In the rows, 128 means zero.
Known rows, with every step that occurs
Q/Y: [108 115 121 137 117 134 110 108 140 107 142 118 117 117 111 105 131 146
 123 116 113 150 102 142 127 135 160 129 158 124 149 147 145 112 155 148
 102 110 124 127 135]
P/B: [128 133 146 100 130 111 133 104 119 126 112 141 104 103 106 144 134 124
 136 154 138  95 141 136 118 142 132 104 151  94 114 136 125 146 112 108
 120 153 114 128 153]
H/P/B: [147 141 158 113 107  92 128  87 130 119 105 150 130 126 112 145 112 125
 144 136 120 103 158 146 102 142 137 111 173 114 134 153 129 123 102 105
  90 147 115 134 132]
X/P/Q: [136 130  86 135 125  97 137  93 114 158  99 113 151 109 101 135  98 147
 150 108 123  99 127 160 125 140  79  95 172 165 112 136 148 118 110 109
  77 160  97 115 117]
D/X: [103 124 126 145 123  99 148 124 124 141 108 139 118 117 134 113 107  97
  96 145 102  87 118 148 132 108 124 117 115 109 134 150 124 107 131 137
 107 147 119 103 130]
C/U/P/Q/Y/X: [ 91 131 123 150 104 107 136  94 154 160  96 140 159  94  37 107 121 118
 115 124  72 144  71 123 121 119 133 104 200 157 154 154 170 126 159 111
  75 112 103 122 157]
C/U: [114 139 162 128 138 141 128 137 146 139 130 149 151 131 120 115 142 120
 134 126 130 126 121 104 143 119 151 140 142 152 127 128 116 143 125 100
 135 108 136 125 133]
Y/Q/P: [154 104 114 152 105  89 156 143 143 120 136 124 159 110 119 163  92 110
 140  94 139 150  93 105  99 122 121 133 153 163 113 155 118 155 127 129
 118 117 162 156 138]
Y/Q: [146 136 136 152 128 115 138 151 132 116 127 109 131 115 118 150 105 128
 119 107 128 123 101 118 113 122 125 132 126 145 110 133 108 149 136 124
 144 106 137 135 123]
A/K/X/P/Z: [ 93 121 118 115 147 135 123  75 131 159  78 130 128 140  88 128  71 140
 117  88  93  96 147 190 102 149  95  87 141 125 111 175 141 101 105 118
  57 145  57 112 119]
Q/Y/X/K/A/P: [101  58  83 134  68  89 105  99 135 143  90  77 119  73  67  70  52 115
 112 105   9 156  99 166 157 168 111 107 177 121 154 205 171  81 204 157
  72 116  83 104  87]
P/Q/Y: [ 95 138 103 148 123 123 110  84 117 138 120 112 126  95  93 115 142 166
 128 112 110 148  93 157 139 126 135  99 184 131 145 137 149 125 152 122
  81 129 101 115 140]
Y/X/D/H/P: [131 115 135 133  73 135 109 118 156 145 116 134 136 115  75 131  30  81
  85 124  73 107 146 168 109 177  87 168 124 133 118 155 123  78  82 134
  38 123 130  98  98]
X/Y/Q: [152 107 132 165 119 118  98 129 121  97 136 120 118  95 103 146 102 136
 100  92 118  98  97 121 122 141 130 146 133 155 128 150 126 154 149 138
 124  92 124 121 105]
G/H/P/B: [139 140 160 125  85  86 112 100 153 145 100 145 121 104  90 157  95 129
 120 142 127  96 145 148 128 111 151 113 173 127 103 142 126 118  76 110
  80 146 128 118 128]
U/P: [134 113 116 154 113 115 140 121 140 125 107 149 152 142 106 136 110 116
 135 142 124 114 113 126 112 111 107 118 142 143 141 153 140 130 131 138
 139 143 129 148 138]
A/G/H: [128 127 120 153 103 134 124 120 153 175 100 127 114  92 124 115  77 145
 133 124 136 125  95 119 175 112 131 136 130 166 123 122 142 139 127 130
 118 105 140 106 105]
D/H/P: [138 133 145 165  98 120 100 120 137 134 131 153 135 139 127 155  87 105
 115 122 128 108 138 147 133 138 122 166 148 154 138 173 113  96  86 136
  78 136 152 115 108]
Y/X/D/H/P/Q: [119 141 116 141  74 119 108  89 131 176  98 128 145  93  57 137  42 100
  93 122  72 102 134 187 119 167  70 133 143 143 109 143 126  85  83 112
  17 142 108  82  99]
Y/X/K: [111  94 112 107 107 103 121 113 134 132 109 102  99 112  79 112 102 107
  97 129  68 119 112 152 119 163  96 113 118 108 121 131 127 107 141 111
 130 139 103  88 113]
D/H: [123 124 137 152 122 144 106 135 130 139 130 146 108 119 119 147 114 108
 110 134 143  96 122 137 154 134 113 156 134 136 116 145 114 119 101 138
 108 136 153 104 120]
K/A/P: [140 102 103 143  97 109 134 133 120 155 101 113 153  97 126 106  72 118
 139 119  85 147 131 131 166 128 113 119 157 144 142 184 151 120 156 153
 103 129 112 141  93]
D/H/P/Q/Y: [106 142 124 186  92 119  82  72 125 147 115 139 132 108  91 145 110 142
 118 102 115 123 100 175 156 133 129 137 202 162 146 177 136  94 108 135
  21 131 130  97 116]
X/K/A: [102 101  96 120  97 108 100 121 105 125 101  96 129 114 112 102  97 132
 123 127  82 103 137 160 147 129  90  96 131 122 138 160 118 117 159 131
 141 135 111  95  90]
Q/P: [138 102 106 136 112 105 151 120 142 137 141 144 152 127 135 137 106 113
 150 116 135 154 127 126 115 118 124 127 156 142 134 151 138 139 118 138
 101 135 153 153 140]
H/P/Q/Y/X: [111 138 120 144  90  93 120  72 139 149 115 110 137 105  72 116 100 140
 112 101  56 166 108 160 109 146 145 111 184 133 157 156 167  86 141 131
  32 113  99 109 132]
X/D/H/P: [130 123 127 148  84 146  96 115 137 131 122 152 151 130 103 140  53 104
 114 118 120  90 142 178 126 156  88 166 131 149 123 158 107  89  79 131
  58 130 136 104  84]
X/Y/Q/P: [153  84 116 172  97  96 120 120 138 109 146 138 141  99 110 161  84 120
 124  80 129 126  94 118 115 139 130 140 160 177 131 172 139 167 143 141
  95 100 146 143 119]
A/K/X/Y: [101  98 112 149 124 139  79  63  98 124  95 131  95 118  73 117 104 128
 108  75  79  92 140 151 132 162 134 111 127 116 148 180 140 134 159 154
  90  91  75  87  99]
G/H/P/Q/Y: [107 147 111 170  78  97  92  79 146 163 103 117 142  97  80 133 103 160
 110 100 108 143  98 163 154  97 158 109 201 165 127 148 150  99 118 128
  32 116 117 107 114]
C/X/Y: [149 114 147 148  95 142 113 107 118 130 116 136 140  98 113 114 126 142
 120 103  89 102 147 123 156 158 150 147 133 123 151 154 170 139 123 131
  96  93  98 112 115]
A/G/H/D/X: [ 95  95 111 164  80 130 152 100 153 185  86 163 132  95 115  81  30 105
  82 143  85 102 105 154 162  91 133 127 104 170 134 141 139 122 143 149
  77 138 127  77  88]
A/P/Q/Y/X/D: [107  91  79 134  89 116 126  70 139 167  92  97 143  66  35  86  58 134
 116  95  41 160  93 172 137 181  98 102 188 136 116 152 177  97 161 116
  16 130  61 113 110]
C/U/P/B: [125 129 165 119 122 109 149 111 150 131  89 183 158 109  80 144 134 104
 150 154 136  76 115 111 109 119 132 105 191 139 129 155 134 160 118  88
 135 146 119 147 158]
A/P/Q/Y: [116 109  90 166 115 117 114  76 122 156 100 118 141  83  87 115 112 150
 145  94  92 159  85 151 164 142 129  98 212 156 133 171 168 114 160 122
  48 138  84 127 122]
U/P/Z: [116 126 138 141 139 134 143 124 148 143 102 171 152 146 113 153 109 136
 117 157 135 113 101 146 109  98  98 102 148 138 134 145 142 119 111 120
 111 162 105 157 157]
C/X/Y/Q: [162 121 160 164  91 125 123 132 126 112 117 117 148  82 102 137 109 145
 109  86  93  93 120 113 142 156 154 154 129 140 131 164 148 154 126 122
 112  75 105 125 105]
K/X/P: [143 121  84 118 129 113 137  97 143 139  99 108 135 111  99 122  75 130
 123  92 100  80 148 178 103 143 119 124 147 138 133 181 135  86 102 155
  77 136 101 123 124]

Rows
[149  93  93 161 107 101 127  97 138 119 128 119 135  81  91 151  66 124
 105  65 102 102 105 144 108 142 147 132 155 158 145 206 137 145 129 160
  68  89 132 136 131] | K/X/Y/Q/P
[123 124 149 147 124 127 141 139 157 135 104 168 178 137 100 126 126 106
 142 134 125 112 102 103 121 103 129 135 160 167 137 153 133 144 129 111
 135 121 135 147 132] | C/U/P
[ 76  60 106 132  88 107 143  91 119 123 100 149 136 134  93  83  77  98
  72 137  60  79 123 186 120 127 105 100 104 131 131 156 105 101 151 123
 111 180  91  65  85] | H/D/X/K
[ 98  64 115 163  92 133 129  91 118 119 120 175 121 116  99  92  76 107
  67 126  71  84 126 165 121 132 137 128 100 146 156 165 144 124 161 160
  68 143 104  86  98] | H/D/X/Y
[154 148 116 137  94 105 154  89 116 165  83 102 184  92 101 127 104 153
 151  99  94  99 155 158 141 148 107 110 169 151 120 149 166 116  90  94
  67 141  76 112 119] | C/X/P/Q
[114 145 108 160  90 133  90  86 112 159  98 140 162 105  80 148  62 123
 119 112 112  87 133 185 136 150  69 132 158 160 110 154 107  97  77 109
  33 147 114  90  84] | X/D/H/P/Q
[120 163 120 162  97  91 112 103 131 185  92 123 147 107  95 153  95 144
 117 113 120 122 118 149 153  92 128 109 168 168 114 130 135 113  84 114
  59 138 121 104 106] | G/H/P/Q
[ 98 134 104 175  79 132  74  69 129 143 110 136 150 103  67 128  71 142
 113 100  97 111 110 203 137 155 101 136 191 154 135 172 126  87 104 128
   4 131 107  87 100] | X/D/H/P/Q/Y
[136 117 134 120 111  97 143  93 128 121  87 161 125 116  83 151 123 113
 140 162 136  82 125 137  98 124 111  96 173 109 125 159 135 146 122 117
 130 166 107 151 162] | U/P/B
[127 108 135 184 114  97 122 126 118 116 114 133 105  87 115 133  83 109
  73 102  95  58  88 136 131 129 127 129 123 131 132 171 127 136 152 146
  98 109 113 105 112] | D/X/Y/Q
[109 129 154 120  99 151 109 119 166 165 115 154 139 123  84 149  31  99
  74 145  85 113 138 186 107 168  77 141 123 130 109 140 120  72  58 109
  12 145 110 109 116] | Y/X/D/H/P/Z
[114 114 116 133 105 159  97 125 133 133 123 138 129 107  93 135  82 106
 102 133 131  89 124 168 142 151  82 151 120 131 103 132 102 112  96 128
  91 134 135  98 104] | X/D/H
[ 87  97 114 145 116  90 126 100 121 126  95 124 112 111 121 102  98 102
  90 137  82  66 105 165 149 119  97  96 119 105 127 154 110 102 141 113
 117 165 102  73 110] | D/X/K
[147 134 155 114 115 133 160 119 145 155  98 130 172 123 127 136  89 155
 132 121 103 101 156 164 132 143 113 119 150 134 115 146 160 101  69  91
  65 149  78 141 135] | C/X/P/Z
[139 123 151 121  78 120  98  86 134 123  99 163 132 108  78 156  63 108
 119 144 127  59 155 184 113 166  98 136 161 120 108 165 102 110  68 104
  48 155 121 104 112] | X/D/H/P/B
[ 99 115  86 170 108  77 135  63 121 147  87 113 136  91  96 107  80 136
 115 108  81  85  95 198 136 120 111  89 195 134 140 180 160  86 146 133
  30 154  88  94 129] | D/X/P/Q/Y
[136  77 111 191  91  70 146 117 135 122 125 148 133  88 120 142  59  89
  94  96 102  84  83 136 118 122 125 136 147 152 141 189 136 146 147 152
  74 116 141 124 126] | D/X/Y/Q/P
[125 102 115 148 135 118 128 101 141 146 124 139 133  89  92 163  58 142
  89  82 111  98  92 163 105 134 135 109 159 154 135 195 130 142 108 139
  39 115 110 144 141] | K/X/Y/Q/P/Z
[ 91 127 115 127 130 140 109  82 111 142  88 117 112 128  88 113 108 118
 117  85  92 119 144 147 120 141 135 109 120 103 129 167 126 116 144 128
 111 110  81 102 113] | A/K/X
[106 136  64 140 119 104 119  50 130 147  85  88 135  83  61 110  86 163
 129  78  80 100 112 207 119 144 120  96 197 146 147 190 162  86 125 146
  26 133  79 105 131] | K/X/P/Q/Y
[ 93  68  80 136  47 133 104  99 129 173  78 116 137  91  90  74  32 146
 105 126  74 116 112 168 175 112  95 104 116 190 138 152 133 138 161 145
 124 131 119  64  47] | X/K/A/G/H/D
[134 120 151 104  70 112 111  94 150 140 103 151 115  95  54 146  43  77
  94 149  78  75 159 177  95 186  90 142 148 102 111 161 115  93  68 107
  33 146 112  96 118] | Y/X/D/H/P/B
[110 144 106 192  81 108  94  54 150 192  87 122 140  81  96 110  70 180
 138  94 101 148  81 156 176 110 146 112 201 186 153 154 173 115 133 129
  28  99 115  95 100] | A/G/H/P/Q/Y
[138  90 134 160 124 117 121 122 141 131 143 153 142 106 116 173  79 140
 105  97 132 125  83 138 114 125 119 121 161 170 118 161 140 161 115 119
  68 120 128 157 133] | X/Y/Q/P/Z
[ 82 114  99 112 117 151 100  77 109 132  81 107 137 127  64  96  73 117
 114  81  79 105 150 176 107 168  98 102 114 103 114 154 120 116 134 122
  92 108  63  95  90] | A/K/X/D
[125 155 117 147 117 100 122  87 108 157 103 128 159 126 117 147 114 145
 143 108 111 129 133 156 119 124 117 104 167 151 139 141 134 117 109 108
  73 140 106 119 115] | H/P/Q
[121  45 109 179  66  91 160 106 131 110 135 166 155 106 102 120  38  92
  77  95  83  99  99 148  93 123 131 135 131 177 144 193 130 151 164 167
  59 126 134 118 103] | H/D/X/Y/Q/P
[135 134 139 153  88 104 104 129 158 152 114 134 143 129 116 146  83 125
 111 119 123 122 132 139 137  99 148 142 147 158 116 138 128 103  90 139
  89 117 146 119 107] | G/H/P
[ 86  86  96 117  72  98  92 106 126 120 104  76 100  88  67  73  87 126
  93 122  32 139 108 168 132 148 118 102 145  98 156 173 148  95 193 155
 106 108 105  88 106] | Q/Y/X/K/A
[106  94 122 129  89 144 125 123 151 153 122 142 143 132  83 115  86 123
  84 132 116 139 130 145 130 101 149 135 107 170 103 112 125 128 116 137
 109 142 128 101  97] | G/H/D
[108  96 119 167 114 110 119 100 118 125 115 152 101 105 121 110 101 106
  88 130  92  67 111 146 150 130 129 127 121 117 150 162 141 118 150 153
  86 130 115  92 121] | D/X/Y
[ 88  98 104 160  51 116 142 109 134 195  70 143 139  84 115  62  13 112
  80 142  65 101 115 157 168  78 121 110  98 168 148 165 144 119 162 171
  82 120 131  72  74] | K/A/G/H/D/X
[134 108 126 121 113  65 163  81 129 129  88 147 113  93 111 128  86 100
 118 150 106  37 139 181 108 135  96  91 169 102 116 174 135 106 106 114
  73 179  99 111 141] | D/X/P/B
[100  96 118 128  77 154  92 107 158 130 130 119 106  88  51 105  66 103
  74 125  73 122 103 172 127 178 108 162 137 110 121 149 133  85 133 147
  51 108 125  92 117] | Q/Y/X/D/H
[106 140 166 136 152 144 140 135 161 152 105 191 177 145 109 142 118 125
 123 152 134 113  95 124 122  93 119 110 164 166 130 140 133 140 106  88
 112 145 113 153 155] | C/U/P/Z
[104  92  68 147  94  88 107  89  85 171  66  91 145  77  86 110  81 141
 146 104  59 111 114 165 184 134  70  64 187 156 130 181 140 115 166 113
  92 170  69  92  75] | X/K/A/P/Q
[116 106  95 131 119 119 118  75 123 141  75 109 129 137  75 115  77 121
 138  70  88  92 160 172 102 155 106 110 148 130 123 184 139 107 132 139
  88 117  80  99  94] | A/K/X/P
[104 121  93 156  99  99 135  77 141 154  96 115 135  97  45 112 108 130
 108 125  66 150  78 145 106 131 116  96 183 127 155 153 176 106 167 143
  74 133  94 126 155] | U/P/Q/Y/X
[ 91  83 104 122  99 110 100  91 145 117 124  89  95 101  64  93 111 125
  93 110  52 138  93 160 120 163 125 113 152 102 139 149 144  95 173 134
 103 120 100  88 123] | Q/Y/X/K
[115 103 128 112 126 118 135 102 176 150 119 122 119 115  85 113  70 147
  92 125  78 140 106 180  98 157 115 114 166 126 125 150 174  79 126 128
  35 134  91 134 148] | Q/Y/X/P/Z
[ 80 112 108 136 104 169  75  86 115 144  80 131 116 109  56 120  61  94
  99  93  89  79 144 180 128 174  86 129 112 113 104 175  99 108 108 132
  75 118  87  75  87] | A/K/X/D/H
[122 114 111  91  99 139 135 124 144 138 119 112 130 108  76 105  75 106
  95 135  77 128 136 154 103 168  99 128 105 103 114 110 132 106 124 123
  97 117 106 112 119] | Y/X/D
[105 138 123 174  79 104  97  74 141 161 116 128 117  95  65 138  83 124
  88 109  76 137 105 163 132 152 127 140 183 136 148 172 150  75 113 141
  11 123 122  91 127] | D/H/P/Q/Y/X
[ 79  66  95 162  66 115 130  81 143 173  69 151 118  92  97  68  27 115
  77 132  66  78  89 170 172 105 105 105 107 165 129 150 125 113 149 124
  95 158 106  45  70] | A/G/H/D/X/K
[114 113  99 163  53  96  85  99 132 170  72 110 137  94 123 101  27 149
 134 109  77 104 114 161 181 106 102 109 148 179 147 179 138 111 143 138
 101 100 130  77  50] | X/K/A/G/H/P
[ 87  81  80 158  83  96 151  51 130 149  89 139 156 104  72  85  65 136
  95 109  59 102 113 211 109 121 114  98 172 167 143 176 154  94 154 145
  15 168  81  85 106] | H/D/X/P/Q/Y
[135 114 129  98 131 117 156 118 161 160 116 126 128 123 103 133  72 128
 102 134  90 118 133 169  98 149  91 113 143 131 104 130 159  88  96 110
  64 153  92 137 139] | Y/X/P/Z
[122  76 106 108  91  80 114  90 107 134  66 110 122  79  90 114  78 118
 148 136  71  86 135 165 163 149  87  76 186 113 118 193 136 125 154 111
 109 169  74 112  94] | X/K/A/P/B
[101 101  87 146  71 111  93 111 125 178  68  94 114  76 109  91  50 148
 123 131  88  96 103 148 205 104  93  99 137 160 135 157 133 127 149 137
 133 119 127  75  70] | X/K/A/G/H
[137 134 113 146  89 104 135  72 126 149  88  96 172  83  86 104 110 176
 148  83  78 124 129 171 146 154 132 112 203 140 136 172 182 103 116 107
  38 123  71 105 127] | C/X/P/Q/Y
